Each row was made from one small tree. The marks that hang from a mark follow it in brackets, in alphabetical order. Every link used is in the known rows. Write each row's tree.
Known rows
kopan(mesuso): [  9.6  13.8  -0.4  23.3 -17.8   8.1  -1.0  16.9   1.8   0.1   6.1 -25.6
 -11.0  30.2   0.2   6.6 -12.3  -4.4 -10.0 -11.4  -1.3]
bofa(mesuso seno): [  7.6   8.8  -0.2   2.0  -4.1  15.4  -4.7  22.2   6.2  11.0  20.5 -57.8
 -62.0  43.8 -24.8  -2.8  -0.6 -11.6 -20.0 -14.7  17.4]
kopan(mesuso(bofa(seno))): [ 16.3  21.7  -1.6  16.4  -5.4  20.1  -7.1  11.8  -1.5  13.5  16.3 -47.7
 -41.2  43.6  14.0   7.5   2.7  -3.3 -20.0 -11.8   0.1]
kopan(mesuso(bofa(seno) lazos(senos))): [ 18.4   8.0  -7.5  12.8   6.9  19.9  -9.0  21.1 -21.7  27.9  20.7 -28.0
 -40.5  48.5  21.6   7.4   7.2   0.5 -30.7  -7.7  24.6]
bofa(mesuso): [  5.0  10.8   6.3  14.9 -15.9   9.6   0.8  18.8  -2.9   4.4  -4.8 -34.0
 -35.7  24.3 -26.7   4.7  -5.6 -17.1  -9.0 -12.9  18.1]
seno(fope): [-19.2   7.2   7.0  36.7  -0.3  -5.2  20.2  -2.7   5.6  25.7   3.6   1.4
 -10.5  13.3 -15.5  14.0   1.6 -11.2 -11.3 -24.8   8.2]
kopan(mesuso(lazos)): [  9.8   5.7  -0.7  21.1  -6.9   2.5  -4.1  34.3 -14.4  17.5  14.3 -18.2
 -11.8  32.4   4.8   9.2 -12.1   1.4 -13.1 -11.4  11.7]
sigovi(fope(seno(bofa(mesuso)))): [ -3.6  15.9   2.1  11.9 -16.0  -5.6   8.1  -5.5   2.1   7.4  -1.1 -25.7
  -8.9  33.3 -24.0   6.0  15.4 -25.6 -30.3  -7.7   9.3]
sigovi(fope(seno(bofa(mesuso(kopan lazos(senos)))))): [ -3.6   7.4   2.2   9.9  -7.0  -3.6   5.4   3.3 -11.5  21.6  -2.4 -17.3
 -16.5  38.9 -19.4   7.5  16.6 -23.9 -38.3  -2.5  32.9]
mesuso(bofa): [  5.8  16.6   8.1  16.1   4.1   7.1   3.0  -3.4 -20.6  28.4   2.0 -22.0
 -40.0  24.0   9.2  15.5  12.6   1.1 -10.0 -15.4   8.5]
zozire(bofa): [  2.5  18.9   8.2  14.6  -5.0   6.1   7.6  -0.9 -21.2  15.3 -13.9 -13.9
  -6.3  27.1 -15.8  10.9  13.6  -5.5 -18.6  -2.4  -3.6]
seno(bofa(mesuso(kopan))): [ -6.2  26.9   8.3  18.0  -5.5  21.3   3.5  18.7 -11.9  28.1 -13.8 -20.5
 -32.8  33.5 -17.0   9.4   8.7 -17.9 -25.3  -4.0  18.8]
seno(bofa): [ -8.9  22.8   2.4  19.4  -2.4  10.5  12.2   2.3 -13.2  24.3  -3.5   3.4
  -7.4  25.5  -4.1   9.0  12.3  -4.9 -19.8 -11.0  -2.1]
bofa(mesuso(kopan lazos) seno): [  5.2   0.0   8.6  -0.5  11.1  11.0 -12.7  49.8 -15.2  44.1  23.3 -57.3
 -79.0  50.5 -20.9   4.4  -4.6  -4.7 -26.3  -9.0  48.3]
fope(seno(bofa(mesuso(lazos))) sigovi): [-13.5  17.0   4.9   0.9  45.2 -31.8  -2.6  26.5 -39.3  14.8  16.9 -24.3
 -26.6  48.9 -28.2  -5.9  26.2  -6.5 -34.3  15.7   9.7]
lazos(mesuso(bofa(seno(fope(sigovi)))) senos): [  4.1  11.0 -11.1  13.3   4.5  26.6  -3.2 -26.0 -19.0   4.8  10.0 -33.3
 -31.6  40.3 -10.8  -2.7  27.5 -12.0 -42.9 -12.8  40.6]
seno(bofa(mesuso(kopan)) fope(sigovi)): [-31.2  28.9  13.7  39.5  25.0   1.0  15.1  12.1  -8.2  35.7 -10.5 -12.4
 -23.1  28.3 -30.8  10.1  25.0 -29.9 -35.2  -3.1  17.1]
kopan(mesuso(lazos(senos))): [ 11.3   0.4  -6.2  19.7  -4.9   8.2  -2.5  26.5 -18.4  15.0  10.6  -6.1
 -10.5  35.4   8.6   6.6  -7.7  -0.6 -20.6  -7.5  23.4]

Write each row's tree
[  8.5   8.7  -5.6  20.2  21.3  10.2  -5.3  19.6 -22.4  30.0  22.3 -25.4
 -36.8  47.3  16.1   7.1  13.6  -3.2 -34.2  -6.1  23.2]
kopan(mesuso(bofa(seno(fope(sigovi))) lazos(senos)))
[  4.8  -4.2  11.6  10.8  29.2   8.8  -6.0  25.3 -57.5  71.7   0.4  -3.4
 -63.2  39.8  19.8  21.9  13.0   7.2 -28.4  -2.0  69.4]
mesuso(bofa kopan lazos(senos))
[ -6.3  13.6   1.9  12.7 -11.5 -10.4  10.8  -9.6  -0.7  11.2   1.5 -16.8
  -1.8  31.3 -18.0   7.5  15.7 -18.9 -28.3  -9.3   5.2]
sigovi(fope(seno(bofa)))
[ -4.0  17.8   2.8  -1.9  11.5  -2.0  -4.6  26.8 -24.4  28.1   8.1 -28.1
 -41.1  51.0 -18.5   2.6  10.6  -8.7 -33.5   5.5  23.4]
fope(seno(bofa(mesuso(kopan lazos))))
[  9.0  22.0   4.3   4.3  -4.1  20.6  -1.5  10.1  -9.7  13.4  -2.4 -49.9
 -39.0  44.2 -27.9   2.4  16.6 -15.1 -30.5  -0.9   4.5]
zozire(bofa(mesuso seno))
[  8.3   1.2  -0.7  -0.6   6.0  10.1  -7.9  39.3  -9.6  28.6  28.9 -50.4
 -63.0  45.3 -20.6   0.1  -0.3  -5.8 -23.5 -14.5  30.2]
bofa(mesuso(lazos) seno)
[ -9.4  10.3   4.4  17.3  16.6   1.0   3.3  18.0   8.5  16.7  23.1 -52.1
 -55.8  40.2 -34.4  -2.0  10.8 -19.9 -26.8 -13.7  16.7]
bofa(mesuso seno(fope(sigovi)))
[ 10.7   9.1  -5.3   5.4  -4.6  36.7 -11.9 -14.4 -24.2  19.2   3.2 -43.2
 -51.6  47.4  -5.2   2.1  16.5  -7.5 -42.1  -8.7  59.4]
lazos(mesuso(bofa(seno) kopan) senos)
[  4.7   8.1   8.7   2.1   0.6  16.0  -9.6  32.1   0.9  27.3  15.3 -64.3
 -78.5  48.7 -24.9   1.6  -4.5 -10.5 -23.0  -9.2  35.4]
bofa(mesuso(kopan) seno)
[-13.4  21.1   5.0   1.8  40.4 -29.6  -1.1  17.9 -31.7   6.2  13.2 -28.3
 -26.5  48.2 -30.4  -7.1  26.0  -9.2 -33.0  15.4   3.4]
fope(seno(bofa(mesuso)) sigovi)
[-14.9  20.4   9.2   2.0  42.9 -28.5  -3.2  23.1 -33.9  14.7  10.3 -31.0
 -34.2  50.9 -30.3  -4.9  24.2  -9.0 -34.2  18.3  11.7]
fope(seno(bofa(mesuso(kopan))) sigovi)
[  3.6  13.9  15.7   7.0  19.3  12.5  -7.8  13.2 -22.2  56.0  12.2 -48.2
 -81.8  45.2   9.9  17.0  10.3   5.7 -21.8  -9.0  33.7]
mesuso(bofa(seno) kopan)
[ -5.1  -3.5   3.6  12.0  16.2  16.8  -2.6  35.3  -8.1  49.7  19.0 -39.1
 -74.5  51.2 -22.3   5.8   4.0 -17.2 -38.9 -11.0  61.7]
bofa(mesuso(kopan lazos(senos)) seno(fope))
[ -2.8  13.8  -0.2  -2.2  12.7   1.8  -3.4  21.1 -27.6  26.4   5.5 -20.4
 -40.3  52.6 -16.2   0.7  13.6 -10.0 -38.2   7.7  31.5]
fope(seno(bofa(mesuso(kopan lazos(senos)))))
[  4.1   1.6  -3.4  12.6 -17.4  25.5  -5.4  -9.2 -21.1   5.9  -7.3 -20.7
 -21.4  34.2 -18.8   0.6   1.1  -9.0 -32.1  -9.4  58.4]
lazos(mesuso(kopan) senos)
[-16.5  17.9   4.7   2.9  45.1 -36.4   2.7  12.0 -35.1  12.1  17.9 -15.2
 -16.4  44.9 -21.0  -5.0  26.7   0.2 -30.2  13.0  -2.8]
fope(seno(bofa) sigovi)
[-13.6  13.0   5.1   0.0  49.0 -27.6  -3.9  26.4 -44.9  21.3  12.2 -19.6
 -33.7  54.2 -25.4  -5.3  27.1  -7.4 -40.6  20.6  26.6]
fope(seno(bofa(mesuso(kopan lazos(senos)))) sigovi)
[ -8.5   3.8  17.5  14.0  48.9  -4.9  -6.2  35.9 -43.2  84.0  25.4 -33.0
 -78.7  46.4   9.7  21.5  19.0   8.1 -31.0  -7.3  51.8]
mesuso(bofa(seno(fope(sigovi))) kopan lazos)
[-27.5  19.6   3.3  36.5  29.9   0.4  17.1  11.3 -18.5  34.8  -3.5   6.7
 -11.9  28.7 -24.9   7.6  31.0 -28.0 -40.3  -4.0  21.4]
seno(bofa(mesuso(lazos(senos))) fope(sigovi))
[ -5.3  22.4  13.2  15.2  14.5  11.2   1.1  14.2 -12.3  28.1  -4.2 -51.0
 -45.7  46.4 -34.5   6.6  22.0 -20.3 -37.0   4.3  16.3]
zozire(bofa(mesuso(kopan) seno(fope(sigovi))))
[-23.2  23.9   9.3  35.5   6.5  17.5  13.4  20.8  -7.6  51.4  -9.2  -7.4
 -28.7  29.6 -21.4  16.5  15.7 -27.8 -35.9 -11.5  30.2]
seno(bofa(mesuso(kopan lazos)) fope)
[  0.4  22.5  -0.7  15.5   0.4  15.4  -5.8 -10.5 -10.5   9.5  18.1 -58.3
 -33.6  33.6 -18.3   2.6  18.7  -7.8 -27.9 -19.7  16.5]
lazos(mesuso(bofa(seno(fope(sigovi)))))
[-12.1   1.6  11.5  14.6  32.5  -3.0  -4.2  45.5 -12.7  49.5  26.2 -51.5
 -73.1  48.3 -30.4   5.1   6.9 -13.4 -32.9  -8.1  47.4]
bofa(mesuso(kopan lazos) seno(fope(sigovi)))
[ -4.0  21.8   3.7  -0.3   6.6   0.8  -2.7  17.9 -16.4  19.7   4.0 -31.7
 -40.2  50.0 -21.2   1.5  10.3 -11.3 -32.0   5.3  16.9]
fope(seno(bofa(mesuso(kopan))))
